Each row was made from one path, in order. Every step used is in the known rows, and no mark comes twice. Write each row's path.
Known rows:
vome/rema/rozip: 1.210 -2.532 2.093 -0.687 1.631 0.302 -0.617 0.787 -2.362 0.776 -0.796
 0.253 5.936 0.493 0.713 0.628 1.010 1.175 2.684 2.565 -1.388 2.872
rosar/rema/kikubo/piri/rozip/gizopel: 4.191 -3.374 -0.656 1.825 3.161 2.692 -0.274 2.550 -2.929 0.964 -2.526
 0.305 3.420 4.992 2.199 0.530 2.914 -0.331 3.522 -0.737 0.137 3.272
rozip/gizopel/rosar/rema/vome: 1.678 -3.197 1.257 2.058 3.547 0.121 0.251 1.443 0.413 -1.780 -1.652
 0.004 2.420 0.620 1.650 -0.277 2.924 2.792 3.755 -1.517 1.192 3.702
segomar/kikubo/piri/rozip/rema/rosar: 3.173 -2.843 1.594 1.639 -0.761 2.327 0.405 0.997 -6.760 -0.680 -3.562
 0.427 2.377 1.313 1.730 2.775 4.037 0.712 1.243 -0.794 -0.534 3.881
segomar/rozip: 0.968 -1.884 0.165 -1.975 1.620 0.442 -0.125 0.432 -0.453 1.127 -1.832
 1.221 1.178 0.227 1.168 1.423 1.701 -0.382 -1.034 -0.050 -1.029 2.830
piri/rozip: 2.465 -2.328 1.281 -1.935 0.480 1.199 -0.543 1.264 -2.367 1.494 -1.410
 1.041 3.183 0.294 0.891 1.504 0.790 1.617 0.238 0.291 -0.869 3.079
segomar/kikubo/piri/rozip/gizopel/rosar: 3.967 -3.130 0.275 -0.058 -0.063 2.094 0.900 2.112 -3.352 1.581 -6.287
 0.983 -0.056 -1.161 3.547 1.000 4.902 3.606 0.689 -1.720 0.487 3.728
rosar/rema/rozip: 2.521 -2.929 0.560 -0.165 1.990 0.609 -0.880 0.962 -1.150 -0.789 -0.883
 0.760 3.423 2.756 0.803 0.918 0.790 0.207 1.809 -0.077 -0.063 3.089
piri/kikubo/segomar: 1.235 -2.060 -1.553 -0.396 0.317 2.134 -0.778 1.961 0.301 -0.349 -4.297
 -0.721 1.143 -3.776 2.460 0.909 0.537 1.175 3.697 1.454 -0.584 2.862
segomar/kikubo/piri: -0.408 -1.027 -1.120 0.839 -1.730 2.177 0.300 1.196 -3.502 -0.558 -4.016
 -0.901 -1.749 -0.653 1.360 1.253 2.399 -0.610 1.234 0.136 -1.016 3.050
kikubo/segomar/rozip/gizopel: 2.431 -3.493 -2.526 -3.022 2.624 0.696 0.373 1.944 1.430 2.508 -2.465
 2.088 4.421 0.816 2.590 0.917 1.938 -0.699 1.390 0.553 -0.241 3.857
segomar/kikubo/piri/rozip: 2.099 -1.921 -0.611 0.056 -1.324 2.433 0.085 1.608 -4.377 1.158 -3.964
 0.257 0.080 0.025 1.604 1.596 2.376 0.221 0.627 -0.288 -0.519 3.288
segomar/rozip/gizopel/rosar/rema: 3.643 -3.462 0.385 -0.177 4.323 0.169 0.407 0.800 1.032 0.132 -2.746
 1.545 2.305 -0.168 2.746 0.785 4.222 2.278 -1.642 -2.758 0.466 3.068
gizopel/rosar: 0.584 -2.052 1.964 -0.749 -0.101 0.141 -0.043 0.582 -1.150 -0.672 -3.289
 0.128 -0.422 -3.040 1.738 1.326 2.538 4.044 -0.470 -0.116 -0.556 2.965
piri/kikubo/segomar/rozip: 2.274 -2.473 -2.199 -1.321 1.936 1.571 -0.603 1.594 1.243 1.123 -4.581
 0.694 0.782 -2.938 2.989 1.240 1.401 0.002 1.713 0.646 -0.211 2.861
rosar/rema/rozip/gizopel: 3.776 -3.475 0.385 -0.512 3.363 1.197 -0.331 1.659 -0.419 -0.016 -1.440
 1.215 5.392 3.931 1.699 0.027 1.553 0.321 3.073 -0.680 -0.074 3.395
vome/rema/kikubo/segomar: -0.885 -2.085 -0.765 1.100 1.435 0.631 -0.804 1.800 -1.844 -0.179 -2.563
 -0.826 3.596 -0.516 2.259 1.673 0.657 0.369 4.383 3.802 -1.153 2.775
rema/rozip/gizopel/rosar: 3.625 -3.762 2.203 -2.144 1.808 0.393 0.219 1.547 -0.651 1.074 -4.560
 1.987 2.353 0.571 3.117 0.268 3.220 4.389 2.355 -0.341 0.352 3.672
rosar/rema/kikubo/piri: 0.449 -1.866 -0.905 3.052 1.328 1.904 -0.601 1.412 -2.804 -1.586 -2.075
 -1.315 -0.136 2.878 1.110 1.068 2.171 -1.328 2.791 0.259 -0.428 2.741
segomar/kikubo: -0.570 -0.653 -0.084 0.005 -0.822 1.523 -0.120 0.961 -2.458 -1.412
 -4.505 -0.344 -1.620 -1.078 2.019 1.846 1.119 0.691 1.033 -0.161 -1.211
 2.576
rosar/rema/kikubo/piri/rozip: 2.991 -2.740 -0.433 2.237 1.770 2.158 -0.821 1.850 -3.719 0.221 -2.016
 -0.128 1.529 3.717 1.376 1.410 2.144 -0.500 2.232 -0.198 0.143 2.932
rozip/gizopel/rosar/rema/kikubo/segomar: 2.335 -3.661 -1.388 1.558 3.039 0.670 -0.265 2.474 0.419 -1.205 -4.892
 0.396 1.153 0.641 4.287 1.339 2.924 2.805 3.599 -0.305 1.173 3.439
rozip/rema: 0.780 -1.617 0.788 -0.090 1.240 0.886 -0.027 0.477 -2.734 -1.194 -0.648
 -0.158 5.391 1.495 0.173 2.054 0.870 0.138 0.549 0.367 -2.407 2.981
gizopel/rosar/rema: 1.414 -2.394 1.179 1.089 1.319 0.137 -0.329 0.524 -0.694 -2.089 -1.954
 -0.318 0.640 -2.138 1.370 1.418 2.614 3.213 -1.047 -1.291 0.042 2.799
rozip/gizopel/rosar/rema/kikubo: 2.143 -2.670 1.136 2.173 3.417 0.947 -0.205 1.691 -0.743 -1.871 -4.824
 -0.016 -0.113 1.241 3.692 1.027 3.371 3.456 2.446 -1.462 0.259 2.657

Which path is each row?
-0.176 -1.983 0.351 2.120 2.332 0.397 -0.560 0.979 -0.604 -2.204 0.634
 -0.702 2.305 2.032 -0.328 0.299 0.416 -0.610 3.805 -0.063 0.270 3.311 | rosar/rema/vome
1.333 -1.775 0.229 0.465 3.442 0.629 -0.263 0.559 -2.605 -0.412 -3.222
 1.133 2.227 4.313 2.166 2.775 1.778 -1.099 1.019 0.035 -1.766 2.506 | segomar/rozip/rema/kikubo
0.539 -2.251 -1.582 0.688 1.499 0.876 -0.505 1.747 -2.393 -1.162 -3.051
 0.164 3.670 2.890 2.226 2.818 0.431 -0.458 3.891 1.975 -1.312 3.265 | rozip/rema/kikubo/segomar
1.127 -2.872 -2.299 -2.669 1.271 0.112 -0.169 1.246 0.660 1.745 -1.937
 1.689 2.476 -0.387 1.743 1.803 1.191 -0.877 0.046 1.100 -0.163 3.530 | kikubo/segomar/rozip
2.688 -3.486 -3.141 0.212 4.778 0.935 -0.337 2.304 1.137 0.431 -3.465
 1.521 2.974 3.792 3.691 1.425 2.042 -1.581 3.109 -0.252 0.652 3.241 | rosar/rema/kikubo/segomar/rozip/gizopel
3.146 -3.142 0.383 1.223 5.007 0.436 -0.025 1.271 0.172 -0.445 -5.065
 1.379 -0.402 1.904 4.242 1.274 4.235 2.195 0.659 -2.240 0.736 2.670 | segomar/rozip/gizopel/rosar/rema/kikubo
2.585 -2.991 0.972 0.698 2.776 0.660 0.232 1.218 0.053 -1.270 -2.498
 0.152 2.542 -0.938 2.224 0.515 3.340 3.505 0.262 -1.927 0.073 3.137 | rozip/gizopel/rosar/rema
3.028 -4.148 -1.368 -2.670 2.456 -0.155 0.637 1.731 1.674 2.153 -4.232
 2.428 2.425 -1.614 3.633 1.160 3.682 2.493 0.118 -0.323 0.797 3.955 | kikubo/segomar/rozip/gizopel/rosar
2.322 -3.073 0.022 3.030 2.616 1.629 0.212 1.893 -1.794 -1.131 -4.296
 -0.595 -0.158 1.589 3.060 0.411 4.637 2.110 2.763 -1.173 0.589 3.152 | rozip/gizopel/rosar/rema/kikubo/piri
0.466 -2.553 1.474 2.418 2.126 -0.477 -0.285 0.723 -0.400 -2.579 -1.112
 -0.413 0.550 -0.594 0.789 0.617 2.165 2.530 2.508 -0.870 1.243 3.455 | gizopel/rosar/rema/vome
2.173 -3.520 -1.835 1.007 3.258 -0.414 -0.626 1.353 0.559 -0.589 -4.622
 1.344 -1.000 0.040 3.995 2.523 3.020 1.359 0.432 -0.511 1.542 3.047 | gizopel/rosar/rema/kikubo/segomar/rozip
3.769 -4.434 -2.132 -0.861 3.996 -0.144 0.366 1.622 2.237 0.720 -2.843
 1.976 3.513 -0.677 3.312 1.169 3.751 1.629 -0.530 -1.623 1.377 3.849 | kikubo/segomar/rozip/gizopel/rosar/rema
5.291 -4.245 0.408 0.763 2.344 1.567 0.420 1.886 -1.828 1.207 -1.858
 0.751 4.364 0.346 1.849 0.315 4.643 2.989 -0.024 -2.055 0.828 3.905 | kikubo/piri/rozip/gizopel/rosar/rema
-0.060 -1.829 1.034 1.191 1.994 0.339 -0.004 0.741 -2.389 -1.584 0.174
 -0.229 5.098 3.104 -0.460 1.181 0.434 -0.505 4.166 0.832 -1.323 3.604 | rozip/rema/vome
4.658 -3.563 1.564 1.355 3.880 1.206 -0.427 2.108 -1.669 -0.195 -4.756
 1.165 1.645 1.962 3.971 1.394 3.402 4.150 1.943 -1.929 0.899 2.906 | piri/rozip/gizopel/rosar/rema/kikubo
3.077 -3.146 -1.171 -0.126 1.950 1.090 -0.747 2.169 -3.336 0.601 -2.998
 1.319 5.505 3.695 2.510 3.198 0.444 0.319 3.332 1.535 -0.830 3.432 | piri/rozip/rema/kikubo/segomar
4.004 -3.627 1.252 0.297 1.493 1.874 0.281 2.419 -3.110 2.088 -5.579
 1.054 0.373 1.625 3.689 0.763 4.544 3.794 2.762 -0.370 0.490 3.539 | rema/kikubo/piri/rozip/gizopel/rosar
2.550 -3.032 0.394 1.251 1.512 1.250 0.207 1.370 -4.342 0.915 0.720
 0.345 6.680 4.404 -0.840 0.970 1.771 -0.960 3.923 0.684 -0.580 4.297 | kikubo/piri/rozip/rema/vome
4.227 -4.069 1.725 1.220 3.899 0.321 0.032 1.885 -0.502 -0.044 -1.526
 1.222 4.056 1.453 1.850 0.100 2.878 3.549 3.293 -1.909 1.708 3.977 | piri/rozip/gizopel/rosar/rema/vome
2.313 -3.803 -0.018 -0.997 1.684 0.073 0.150 0.609 -1.744 -0.071 -1.542
 1.840 4.749 0.885 1.796 2.903 2.830 -0.400 0.555 0.666 -0.274 4.094 | kikubo/segomar/rozip/rema/rosar
4.112 -3.727 -1.307 -1.316 3.172 1.320 0.234 2.061 2.306 1.468 -6.847
 1.394 0.737 -4.217 4.922 0.564 3.946 3.446 1.721 -0.822 0.777 3.272 | piri/kikubo/segomar/rozip/gizopel/rosar
0.548 -1.653 -0.212 2.240 1.032 1.869 -0.025 1.199 -4.596 -0.924 -2.478
 -0.836 2.428 4.077 1.025 1.841 2.169 -1.170 3.081 1.140 -1.971 3.012 | rozip/rema/kikubo/piri
1.101 -3.297 -2.052 -0.282 3.139 -0.511 0.144 1.140 -0.332 0.334 -0.159
 1.579 6.074 3.272 0.642 1.857 0.845 -2.271 3.409 1.196 -0.018 4.268 | kikubo/segomar/rozip/rema/vome
-0.343 -2.100 -1.551 -0.273 0.353 0.916 -0.791 2.074 -1.187 -0.253
 -4.041 0.145 -0.024 0.994 2.704 1.912 0.326 0.185 4.114 2.370 -0.355
 3.097 | rema/kikubo/segomar
2.249 -2.842 -1.965 1.073 3.839 0.958 -0.280 1.455 0.258 -0.241 -2.780
 0.607 4.355 0.626 1.911 1.343 1.067 -1.426 5.192 0.686 0.040 3.598 | piri/kikubo/segomar/rozip/rema/vome
2.187 -2.388 0.342 0.356 0.287 2.150 -0.526 1.959 -4.226 1.715 -3.281
 0.315 0.454 2.740 1.730 1.359 2.078 0.310 2.727 1.059 -0.406 3.129 | rema/kikubo/piri/rozip
3.480 -3.146 -2.381 -1.695 3.320 2.153 -0.040 2.312 2.032 1.843 -5.117
 1.120 2.721 -1.615 3.809 0.353 2.177 0.189 3.109 0.141 -0.219 3.200 | piri/kikubo/segomar/rozip/gizopel
3.764 -3.598 2.504 0.570 0.097 1.806 0.206 0.858 -5.760 0.498 -0.608
 0.612 5.458 2.064 0.342 2.059 3.731 0.850 1.123 0.160 -0.734 4.158 | kikubo/piri/rozip/rema/rosar
2.860 -2.195 1.380 0.546 2.259 1.388 -0.700 1.343 -4.481 -0.038 -2.903
 0.909 4.281 4.338 1.910 2.872 0.891 0.903 2.293 0.414 -1.584 2.735 | piri/rozip/rema/kikubo
1.512 -2.174 -0.852 1.313 2.654 1.332 0.153 0.782 -3.653 0.481 -2.752
 0.546 2.258 4.822 1.531 2.188 3.072 -2.391 1.244 0.302 -1.551 2.973 | segomar/rozip/rema/kikubo/piri
1.817 -2.126 0.106 -0.971 2.790 0.357 0.157 0.096 -1.755 0.235 -0.947
 1.261 5.073 2.390 0.687 2.324 1.739 -1.011 -1.303 -0.409 -1.995 2.933 | segomar/rozip/rema
2.896 -2.115 -0.715 0.998 -0.103 2.349 0.367 1.239 -5.695 0.295 -3.094
 0.267 3.891 2.105 1.210 2.524 2.513 -0.487 0.402 -0.698 -1.486 3.433 | segomar/kikubo/piri/rozip/rema
